Every row comes from one small tree of marks. Brackets hold a mark, then the marks that hang from it, in alphabetical order. Every link used is in the known rows. Which tree was each row made from?
In the rows, 128 means zero.
Known rows
[W [B [Q A [D C]]] X]: [141 134 174 166 129 104 110 129 163 115 152 133 151 180 132 127 142 122
  72 160]
[W [B C Q] [X A]]: [162  92 129 186  81  80  68 139 191  93 124  94 129 181  90 100 167 138
 104 106]
[D [C B] W]: [142 163 155  76 120 114 151 106 101 113 111 117 184 104 128 144 167 150
 147 125]
[D [C B]]: [116 140 153  67 131  87 142 119  94 123 108 135 164 122 152 122 165 138
  88 108]
[Q [D C] X]: [112 127 136  88 126 108 133 117  79 128 170 130 132 126 146 152 135 123
  76 132]
[D C]: [ 97 129 154  58 109  97 127 135 117 122 134 128 162 115 151 157 161 141
  95  97]
[B C [Q [X A]]]: [160 127 116 153  91  97  90 120 154 136 143 104  97 138 107 113 150 138
  99 138]
[W [B C] [X A]]: [152  81 121 142  67  76  53 148 171  81 126  84 133 189  73 105 169 131
 116  85]
[W [B C [Q A D X]]]: [162 165 162 159 118  94  99 116 182 150 154 179 105 190 120 111 137 132
  74 213]
[Q A [D C] X]: [121 171 148  71 134 102 117 118  79 143 197 138 112 131 132 161 122 117
  59 192]
[C B]: [147 101 156  94 138 125 124 106 107 128 103 115 173 153 123  88 157 126
 112 111]
[X A]: [125  50 110  86  99 110  76 129 124 102 158  82 136 112 102 132 159 155
 117  79]
[D C [W B X]]: [143 157 174  95  87 107 119 137 149  96 126 106 188 131 113 173 171 146
 151 119]
[C [B Q]]: [157 110 163 138 152 131 139  97 127 140 102 128 165 145 141  81 153 133
 101 131]
[B [Q D]]: [124  76 142 170 147 154 133 102 145 129 153 124 162 152 149 113 128 126
  97 120]
[C [B [Q [D W]]]]: [160 102 144 168 160 151 151  78 116 125 117 120 175 149 133  85 139 130
 123 137]
[C [B [Q A [D [W X]]]]]: [171 125 152 174 160 153 136  86 111 123 130  94 169 163 112  85 131 111
 118 161]
[B C [Q A [D [W X]]]]: [156 140 126 203 113 147 108 103 159 117 155  82 147 192  91 106 117  98
 130 156]
[W [B C [Q D]] X]: [151 104 145 208 104 111  98 127 184 103 122 114 156 220 110  90 146 108
  99 117]
[Q [B C] [X A]]: [132  63  90 105  55 113  80 144 133 109 145  93 111 141  83 121 138 125
  89  95]

Which tree is each row?
[166 156 172 142  98  87 101 126 197 151 124 172 121 175 126 114 158 145
  93 176]	[W [B C [Q X]]]
[154 192 167 103 134 115 154  99 115 132 122 127 168  99 135 143 158 152
 131 174]	[D [C [B [Q A]]] W]
[144 122 120 150 125 120 132 101 112 121 177 112 122  87 135 154 140 156
 108 150]	[B [Q [D C W] [X A]]]
[168 143 159 145 167 127 136  87  99 153 141 136 132 151 134  85 127 119
  75 191]	[C [B [Q A D X]]]
[143 128 115 102 108  87 110 111  99 103 185 130 114  98 114 171 152 165
 113 156]	[Q [D C [W B]] [X A]]
[141 142 175 136 132  94 128 118 159 143 151 189 130 143 161 138 151 153
  70 179]	[W [B [Q [D C] X]]]
[158 198 149  86 143 115 137  94  65 138 177 127 129 121 115 149 125 124
 102 213]	[Q A [D [C B] W] X]
[151  64 141 123  88  95  62 146 159  86 138  86 148 160  88 125 170 143
 112  89]	[W B [X A]]
[128  92 119 178 126 136 131 105 124  95 159  84 159 117 129 139 141 138
 119 104]	[B [Q [D C [W [X A]]]]]
[146 155 149 149 108 115  98 119 177 147 140 122 126 174 113 107 135 118
  96 167]	[B C [Q A]]
[184 160 170 162  86 133  94 123 194 115 130  93 168 180  79 131 150 127
 163 162]	[D [W [B C [Q A]] X]]
[171 116 177 120  88 148  98 128 169 102 130  84 195 162  84 149 161 134
 178 118]	[D [W B X]]
[158 131 155 199 110 106  90 128 186 112 138 118 141 224 102  96 136 103
  88 156]	[W [B C [Q A D]] X]
[ 98  71  99 139 100 153 103 126 140 108 162 119 147 207  95 101  99  86
  74 127]	[Q A [B C] D]
[126  81 100 167  85 180 105 123 139  84 159  65 173 206  61 115  99  77
 128 120]	[Q A [B C] [D [W X]]]
[140 124 151 138 128  79 115 118 154 130 160 176 112 127 151 138 155 167
  66 170]	[W [B [Q [D C] [X A]]]]
[123 118 127 117 141 131 154  93  84 100 137 116 179 131 132 128 141 131
 130 115]	[Q [D [C B] W]]
[149 147 126 186 120 145 115  98 162 128 160 112 139 179 103 111 119 113
 126 173]	[B C [Q A [D W]]]
[145  81 120 161 135 127 112 103 120 130 177 110 115 119 132 124 134 141
  86 138]	[B [Q D [X A]]]
[107  30 110 143 106 200 135 112 133  91 151  99 199 160 107 130 114 112
 136  84]	[Q B [D W]]
[146 125 110 131  87 166 108 116 126 122 178 105 133 176  72 134  97  94
 111 178]	[Q A [B C] [D W] X]
[154 162 133 169 121 118 107 106 142 152 168 127 101 178 114 107 115 105
  78 193]	[B C [Q A D X]]
[127 108 120 146 133 102 127 109 107 126 174 124 110 100 150 141 140 150
  69 140]	[B [Q [D C] [X A]]]
[133 142 154  90  89 129 125 132 116  94 133  61 193 116 110 175 160 129
 161  87]	[D C [W X]]
[171 176 134 174 115 135 113  98 148 147 171 113 115 165  99 122 117 113
 117 204]	[B C [Q A [D W] X]]
[173 133 170 129 147 125 138  97 116 155 111 128 146 135 139  90 151 132
  94 156]	[C [B [Q X]]]
[140 136 139  85  72 131  89 143 143 145 155 119 118 173  84 129 119  99
  77 169]	[Q A [B C] X]
